Each row was made from one path, in order. Every step used is in the known rows, and no mark comes twice. Write each row's path.
In the rows, 128 means zero.
Known rows
E-N-H-V: [128 133  99  99 108 135 136 121 154 141 144 140 157 101 137 111 138 130
 119 115 136 152 181  96  84 206  94 141  84 142 146 126 167 131 198 208
 141 144  78 165  81 124 120 196 147 104]
K-V-H: [110 149 114  95 107 144 126 104 126 133 124 142  77  89 145  91 100 135
 151 109 131 124 183 103  60 179 143 149 110 147 152 140 135 151 173 152
 115 109 105 135  89 101 107 201 156 107]
J-R-Y-X: [131  97 165 104 150 146 146 142 121  78  90 139 112  84 136 143  84 118
 149 133 131 126 142  91 139 126 108 161 149 145  91  91 135 146 148 203
 130  29 146 142  83 105  90 160 164 120]
L-M: [134 121 119  80 165 170 143 109 152 116 111 132 136  88 140 121 125 142
 135 134 127 130 186 105  68 166 124 167 104 154 125 134 119 137 151 143
 146  97  99 157 103 125  72 184 177 105]
U-Y: [140 125 122  87 146 161 149 122 140 100 110 123 121  84 139 126 139 130
 154 115 134 115 169 100  67 164 118 155 111 163 102 115 118 123 150 134
 144  95  88 149  80 110  88 183 174 107]
E-D-Y-L-M: [140 103 138  98 100 159 195 115 161  98 109 110 153  93 149 182 121 143
 108 154 108 129 190 115 116 148 153 166 107 156  86 116 113 144 151 154
 138  75 121 148  97 118  58 181 182 116]
K-V: [111 145 114  92 135 150 130 111 133 119 119 139  92  94 139  99 111 122
 144 108 150 122 178 107  56 174 125 147 115 154 150 116 144 149 166 152
 125 110 104 150  86 108 101 188 157 104]
N-E-G: [123 128  91  74 134 150  91  96 157 124 140 137 160 104 171 140 140 142
 108 142 129 114 149 112  28 183 129 169  96 135 113 124 171 142 172  95
 159 126  82 145  65 124  91 183 152  96]
D-Y-X-H: [152 115 166 126 149 150 148 124 142  91  89 123 142  86 151 127 115 122
 137 128 118 104 139  73  88 150 130 158 125 180 122 100 127 138 165 131
 121  67 122 130  73 113  91 195 164 124]
L-Y-X-H-D-E: [150  93 151 113 143 167 153 137 140  87 111 110 157  64 139  96 135 112
 125 127 106 115 134  55  48 158 108 157 122 191 104 131 111 132 180 149
 133  43 151 115 100 115  81 201 176 115]
P-F-H-V-K: [107 113 125 115 137 139 123 133 148 148 122 167  81  85 117  79 129 118
 177 119 143 134 172 109  92 194  51 128  87 145 157 133 169 140 194 131
 165 124  85 154  82 115 134 206 148 111]
R-Y: [126 120 134  95 162 150 142 124 126 103 108 142 115  94 138 141 106 136
 144 126 136 124 164 105  83 154 120 162 123 150 116 108 146 160 157 151
 140  85 120 149  86 118  84 177 161 107]
R-Y-X-H-F: [147 115 176 131 169 159 149 143 144  84  79 123 146  80 144 113 120 114
 146 121 128 124 129  80  88 156 116 170 127 163 102 120 147 132 178 189
 117  53 137 122  71 123  92 181 147 125]
U-Y-D-E: [126  97 123  89 151 158 189 130 136  85 121 114 144  71 132 110 134 160
 128 129 119 113 166  85  78 171 138 149 138 175 104 129 109 115 157 142
 146  63 122 139 104 106  77 189 185  95]
K-V-H-X-Y-L: [132 121 135 102  43 148 158 110 134 117  95 128  69  79 150 127  98 152
 145 116 108 138 174  79  92 145 121 159 118 172 108 115 111 125 176 166
 115  64  86 122  94 106 106 189 167 115]
U-M: [136 121 121  86 167 161 145 114 146 109 107 129 131  84 146 122 129 137
 138 131 138 124 183 107  65 164 130 161  98 154 123 123 122 138 152 137
 151  99  96 163  95 118  77 180 181 106]
N-H: [134 136 121  87 137 141 123 110 136 131 121 140 126 102 152 110 130 139
 135 121 133 132 170  94  68 184 103 157  88 151 134 140 154 134 172 131
 142 126  91 162  96 127 102 193 157 111]
D-E-N-H: [136 127  98  92 148 132 128 107 147 133 148 128 153  97 152 102 146 163
  90 137 103 129 186  84  69 213 126 154  84 145 143 150 165 130 189 168
 141 133  96 156 104 122 106 209 163 111]
P-F-H-X: [155 132 149 120 144 119 128 121 139 129  84 165 109 102 128 114 148 162
 159 156 135 118 143  86  89 185  38 155  72 141 140 137 158 117 181 112
 176 119  72 159  93 132 129 189 149 123]
V-H: [127 141 124  88 129 141 116 104 122 131 115 140 113  96 150 112 111 142
 150 121 129 117 169  94  59 179 133 158 106 141 139 141 126 140 166 129
 135 107  97 143  93 109  98 195 162 111]
K-V-H-X-Y-D-E-Z: [136 124 130 105  52 147 195 116  99 114 116 119 124  89 148 114 116 184
 135 140 100 127 153  90  78 172 163 148 142 176 141 153 131 112 188 154
 126  54 116 125 114 110 103 202 169  93]
J-R-Y: [122 110 149  94 163 142 141 130 117  95 102 142 101  88 129 147  84 132
 150 123 140 128 156  99 122 147 118 163 141 133 107  91 143 146 152 181
 138  53 135 152  81 118  85 172 163 113]
D-E-G: [113 123 103  79 159 150 123  99 155 112 145 133 158  91 151 118 129 147
 105 144 120 101 159  96  47 192 147 166 105 133 124 136 145 157 169  95
 158 114 106 142 101 121  90 192 159 104]
B-E-D-Y-L-M: [149 108 114  88  85 168 202 121 185 100 119 105 156 100 150 179 120 151
  90 169 107 132 201 114  94 152 159 167 100 156  83 130 130 135 158 150
 134  91 107 151 103 115  54 184 188 114]
U-Y-D-E-B-M: [149  97  96  82 127 126 222 131 198  82 133 110 147  78 142 138 162 158
  84 157 110 127 162  93  47 181 157 161 144 165  99 133 108 111 164 145
 165  82 108 153  96 106  54 199 207 100]
N-H-X-Y-L: [156 106 143  95  72 146 155 116 144 114  92 127 117  92 156 145 128 156
 128 129 108 145 161  69 101 149  82 167  97 177  90 116 131 107 175 145
 142  80  72 148 101 131 101 180 168 118]
P-F-H-D-Y-X: [139 109 172 144 127 120 143 130 129 109  77 142 124 102 127 145 131 114
 152 164 130 120 129  78 117 162  36 153  99 164 126 121 155 138 172 116
 159  77 105 139  93 121 107 186 153 129]
D-Y-L: [129 116 138  99 117 151 149 112 141 103 103 120 121  99 142 162 111 139
 125 129 122 117 175  89 106 149 128 165 123 163 111  97 122 147 151 121
 131  68 103 147  89 115  81 173 172 119]
S-G: [115 148 109  88 158 147 105  97 147 122 108 137 139 116 149 132 114 123
 136 141 143  97 170 103  18 177 124 156 112 154 124 126 139 143 158 141
 145  96  91 151  89 121  88 179 141  99]
N-E-B: [148 135  89  77 138 121 100 106 163 129 127 132 146 111 166 139 152 145
  98 138 124 119 146 111  20 185 126 165 105 155 144 118 168 125 178 124
 157 124  78 158  60 117  85 186 168 103]
Y-X: [138 124 140  95 143 153 123 122 133 100  96 133 137  95 149 117 122 116
 142 129 136 115 151  90  71 152 106 156 119 160 119 119 127 138 155 150
 137  82 108 148  91 105  97 169 162 114]
G-S: [111 143 119  76 149 147 119  99 152 119 117 134 149 118 160 129 116 131
 139 139 142  95 159  90  32 173 124 175 115 136 121 114 133 147 157 129
 142 120  93 150  88 120  89 177 142  95]
K-V-H-D-Y: [101 141 130 128  70 129 146 103 116 124 116 130  82 101 141 133  90 125
 147 117 134 135 169  95  79 167 125 147 124 164 154 111 140 165 179 145
 120  87 118 126  96 107  98 201 157 109]
H-X-Y: [150 125 143 102 118 143 145 112 129 110  87 132 126  96 146 143 125 147
 149 126 132 129 146  81  71 154  93 162 117 172 121  94 126 113 167 134
 155  87  72 152  95 126  97 183 167 108]
B-E-G-S: [112 144  81  59 122 157 131  91 197 118 141 132 171 124 170 142 122 138
 106 167 137  92 161  98   9 186 143 184 101 115  93 140 158 152 167  99
 144 151  73 141  85 122  84 176 136  87]
R-Y-X: [135 107 150 105 151 154 146 135 130  86  95 139 123  89 145 137 105 121
 142 135 127 123 148  96 100 133 111 161 133 162  98 109 137 161 151 173
 131  61 132 140  86 106  89 165 162 114]
F-H-D-E-B: [132 122 115 100 121 104 130 119 146 125 125 135 124  97 134 121 147 140
  97 161 132 118 131  81  39 195  85 161  96 149 156 140 158 138 197 128
 170 118 106 149 101 122  89 201 168 111]
E-N-H-D: [134 133 110 101 108 121 121 110 126 134 122 133 145 111 149 131 141 125
 113 127 140 151 170  87  58 201  76 150  85 143 134 134 167 125 195 188
 145 136  91 157  93 126 102 190 147 103]
J-R-Y-D-E-B-M: [132  83 124  87 144 106 215 139 175  76 125 129 126  82 133 159 108 162
  82 166 117 140 148  93 102 163 157 169 174 135 104 109 133 134 165 194
 159  40 155 156  98 113  51 187 195 107]
X-H-D-Y-L-M: [138  92 152 113 118 169 170 118 152  95  91 109 139  76 136 156 109 127
 117 135 115 135 171  76  86 144 119 172 112 181 101 105 107 138 169 144
 129  49 127 127  95 132  53 189 181 116]
X-H: [142 133 139  94 173 152 121 116 132 115 104 135 135  84 143 102 122 127
 143 112 143 107 153  84  37 179 127 159 102 155 140 118 133 125 174 127
 133 106 109 144  75 123  90 202 159 111]

Write each row's path
[121  95 137  86 155 151 176 116 121 101 111 114 151  76 136 121 113 154
 122 132 122 117 157  76  75 171 140 156 148 176 126 118 116 113 162 134
 145  60 114 139 109 117  70 198 181  94] : X-Y-D-E
[140 146 151 111 175 152 121 118 142 116  94 122 151  91 141  96 136 122
 148 106 148 117 146  82  42 197 121 167 105 149 142 129 145 111 187 147
 133  99 102 141  75 135  95 198 146 118] : X-H-F
[110 128 145 139  59 134 150 115 120 106 103 127  90  96 147 128  91 111
 145 126 123 134 156  86  96 147 115 145 133 176 136 112 132 165 174 166
 111  63 130 116  96  94 102 190 156 116] : K-V-H-D-Y-X
[135 112 125 115  68 126 152 111 140 119 115 116 138 110 148 173 130 133
  97 137 117 152 180  80 110 176  88 158  98 159 106 114 154 134 186 181
 131  97  98 146  91 125  92 181 158 115] : E-N-H-D-Y-L
[118 117 142 111  67 135 141 108 119 114 101 119 109 100 145 166  96 131
 133 130 120 130 165  79  94 151 116 161 120 161 113 111 117 151 169 131
 131  61 114 127 102 111  81 181 167 118] : V-H-D-Y-L
[146 106 152 101 107 139 183 118 118  98  77 129 138  91 142 145 119 159
 148 132 140 134 140  76  88 152  94 154 142 178 111 101 116  98 168 151
 152  64  92 147  98 122  88 175 168  94] : H-X-Y-D
[134 104 121  71 138 179 150 113 159 108 105 123 129  81 140 133 120 141
 121 135 117 132 196  99  83 151 124 172 105 156  96 132 104 136 148 151
 137  72 104 150 103 121  65 169 182 111] : Y-L-M
[132 125 154 125 135 137 140 116 121 106  96 123 139  95 139 143 112 116
 138 120 143 119 140  76  57 167 110 156 117 172 141  89 139 140 181 122
 138  84 121 136  82 129  80 202 159 113] : X-H-D-Y
[155 108 140  94 134 172 155 128 148  96 104 122 137  84 145 120 139 117
 151 127 117 121 159  87  87 145 106 158 126 174  88 132 106 134 146 149
 131  63 113 140  85 106  92 172 172 113] : L-Y-X
[123  93 122 103 163 137 184 127 128  94 125 128 152  84 133 135 115 172
  96 146 115 128 173  91 101 179 143 152 145 150 115 125 145 142 174 206
 134  72 143 140  96 110  80 184 167  93] : R-Y-D-E-N
[150  95 113  80 141 137 205 122 167 101 131 114 154  81 136 118 153 162
 102 140 104 117 159  86  71 185 143 160 144 174 112 150 113 120 165 141
 148  70 126 141  94 111  70 189 185  95] : L-Y-D-E-B
[138 132 120 109 108 128 134 110 138 116 129 120 165 117 169 175 136 145
 110 146 123 117 151 120  60 172 146 153 106 157 129  94 173 137 173 121
 152 114 105 155  69 119  83 199 165 106] : N-E-D-Y
[134 135 141 113 116 128 165 113 130 108 114 124 151 113 151 168 123 132
 130 139 135 113 160 113  86 172 143 151 112 148 126 100 145 145 163 131
 148 110 114 157  84 115  85 193 161 112] : E-D-Y
[139 129 142 102 176 131 120 118 136 135  98 157 113  96 126 107 140 137
 157 147 138 110 157  95  81 195  63 156  75 134 141 149 155 124 170 102
 164 123  80 157  85 127 113 198 151 120] : P-F-H
[158 118 170 130 123 137 169 129 138  87  96 118 167  93 159 146 123 114
 128 140 123 104 134  90  85 157 147 151 115 167 111 102 136 134 174 149
 127  85 136 133  69 108  89 202 160 122] : E-D-Y-X-H
[153 128 131 111  91 141 177 130 158  93 110 115 165 115 160 162 123 127
 109 163 126 113 156 104  81 155 140 150 114 160 106 116 153 138 166 147
 134 102 112 150  91 100  84 185 168 117] : B-E-D-Y-X
[108 161 125 112 111 144 128 106 136 134 116 129  92  97 143  84 113 131
 156 102 138 133 175 102  64 197 136 157 111 140 154 150 146 135 185 170
 114 103  99 132  89 113 112 197 142 115] : K-V-H-F
[145  94 180 112 168 150 147 147 124  75  84 137 117  69 137 124  84 115
 149 124 127 117 130  76 121 132 120 162 143 152  91  93 133 135 162 201
 117  27 158 127  66 111  88 179 161 125] : J-R-Y-X-H
[111 116 123 107 134 160 123 130 143 128 128 146 104  72 134  73 110 107
 162  85 145 130 169  97  48 177 115 131 114 166 155 103 145 142 199 156
 134 106 113 141  72 111 112 210 156 103] : X-H-V-K
[142 141 117 101 103 136 172 118 154 109 123 119 157 119 152 166 122 140
 112 154 136 116 169 113  64 176 150 151 104 148 123 113 161 137 171 126
 143 127 100 159  91 112  80 198 168 109] : B-E-D-Y
[144  99 117  96  92 160 164 113 168 106 124 107 164  98 165 188 132 156
  88 161  95 133 182 121  91 150 155 168 100 164  88 111 142 136 160 146
 144  79 112 146  82 121  56 187 185 110] : N-E-D-Y-L-M
[144 143 131 106  98 129 124 107 124 126 101 149 110 102 152 118 119 167
 152 129 124 126 155  83  66 168 108 158 103 150 137 132 128 133 176 138
 147 103  91 146 102 116 114 187 158 114] : V-H-X
[143 116 136 134  84 120 149 118 135 110 108 121 155 112 154 156 135 120
 108 146 117 149 156  77 110 171  80 149 106 170 117 116 161 136 185 193
 132  98 106 143  90 116 103 183 153 116] : E-N-H-D-Y-X
[126 101 155 145  84 144 175 143 150  99 119 129 137  81 149 117 112  94
 146 113 127 128 149 105  96 155 134 124 127 179 127  87 147 150 197 179
 128  86 142 129  66  96 109 210 156 114] : E-D-Y-X-H-V-K
[120 103 138 118 122 165 128 142 147 111 115 142 113  68 141  69 110  92
 159  94 138 130 154  89  64 157 105 130 124 178 138 103 138 142 194 176
 127  82 124 130  72  99 116 198 157 110] : Y-X-H-V-K
[104  86 124  90 155 149 185 119 142  87 134 136 156  80 142 139 108 164
 103 155 119 115 152  98  93 171 152 165 143 141  92 134 145 163 165 134
 148  70 148 129 101 119  73 179 159  89] : R-Y-D-E-G
[137  96 145 104 123 139 185 119 123  95  97 122 149  82 140 126 120 178
 124 141 119 125 143  66  81 161 114 154 144 184 122 107 119 106 174 142
 156  55 106 142 119 122  87 189 178  98] : H-X-Y-D-E
[125 121 114 109 129 120 120 117 124 129 129 131 135  94 131 118 143 144
 101 156 136 124 156  76  54 203  79 150  90 137 150 138 161 133 200 169
 157 120 105 147 101 121 101 204 161 108] : F-H-D-E-N
[166 123 147 119 107 145 179 135 162  89 104 113 170  99 160 144 124 123
 109 155 123 105 144  89  63 161 153 152 107 168 108 116 152 126 180 145
 122 100 123 135  75 106  84 205 166 120] : B-E-D-Y-X-H
[129 104 144  84 139 151 175 115 116 104  91 121 141  85 139 138 112 136
 146 123 145 126 155  86  81 162 120 154 146 170 113 109 114 107 157 141
 140  68  98 144  89 117  72 183 171  91] : X-Y-D
[122 127 134 110 151 135 130 132 148 139 113 161 128  92 111  99 133 123
 163 134 149 124 154  97  91 197  51 144  75 137 155 130 160 132 186 135
 168 124  76 161  84 129 124 199 148 117] : P-F-H-V
[136  92 109  91 144 115 215 133 184  85 129 128 138  87 142 153 129 166
  74 169 115 136 155  99  64 170 159 168 156 153 113 126 134 148 169 164
 160  72 140 154 102 114  50 191 194 100] : R-Y-D-E-B-M
[151  99 162 109  93 130 185 125 119 109  75 140 113  86 135 137 131 168
 150 152 144 133 129  68 103 156  65 155 124 171 111 120 126  95 177 142
 156  78  85 144  91 127 101 187 166 100] : F-H-X-Y-D
[121  97 150 141 110 159 153 139 153 104 113 133 111  73 141  98 104 102
 156 102 123 128 155  86 100 148 118 132 137 192 138  86 139 154 188 160
 122  66 127 126  70 101 112 204 162 116] : D-Y-X-H-V-K
[142 115 163 139  99 140 181 143 151  91 110 122 182  88 144 138 117  99
 133 127 132 117 132  93  94 159 133 138 115 171 125  84 139 142 190 181
 132  86 134 136  68 110  99 202 156 119] : E-D-Y-X-H-V
[126 129 132 102 149 156 130 130 144 119 119 139 150  79 129  93 115 111
 147  99 153 122 151  85  46 181 115 147 103 159 153  99 137 135 191 157
 139 106 105 147  75 125 101 202 155 108] : X-H-V
[134 128 122 123  96 115 146 107 131 128 121 124 147 117 147 159 135 134
 110 135 127 150 170  86  94 192  88 151  96 157 133 114 168 135 189 170
 140 122  94 154  90 128  99 196 153 110] : E-N-H-D-Y
[141 117 157 114 136 146 119 130 121  95  85 128 147  84 146 111 117  93
 140 122 147 119 125  68  37 155  89 153 114 172 123 110 131 129 182 159
 133  75 130 129  85 114  88 183 157 114] : Y-X-H-D
[115 122 116  98 129 131 121 114 125 125 135 130 142  99 146 104 127 138
 111 132 125 135 159  77  46 191  93 154  92 162 146 138 161 142 190 133
 155 110 116 153 128 130  93 202 163 109] : N-H-D-E
[155 119 152 108 102 136 147 118 129 120  84 142 102  90 141 137 137 157
 153 146 135 127 135  72  87 159  65 161  99 164 121 112 137 110 177 125
 159  98  65 149  88 130 108 195 165 114] : F-H-X-Y
[128 117 142 112  60 136 189 111 116 114  91 135  87  81 144 115  98 163
 156 120 126 143 159  80  94 158 121 145 142 178 126 123 116 112 180 174
 120  65  99 124  96 107 104 194 162  94] : K-V-H-X-Y-D
[126 153 135 105 132 142 118 105 132 133 106 127 129 103 147 105 125 139
 155 114 135 128 161  93  64 196 127 166 107 135 140 151 138 125 178 148
 133 101  90 140  93 122 103 191 148 118] : V-H-F
[150 133 166 122 163 156 125 129 146  98  81 117 160  86 148  91 137 109
 145 116 138 116 131  73  58 176 112 165 114 160 125 129 137 111 182 167
 124  75 113 131  76 123  99 185 147 125] : Y-X-H-F
[120  91 112  99 107 139 193 127 147 124 145 117 180  78 133 111 128 154
  98 126 113 153 173  74 104 205 118 140 122 171 132 126 147 107 202 213
 139  97  95 146 101 123  98 211 168  92] : X-Y-D-E-N-H-V
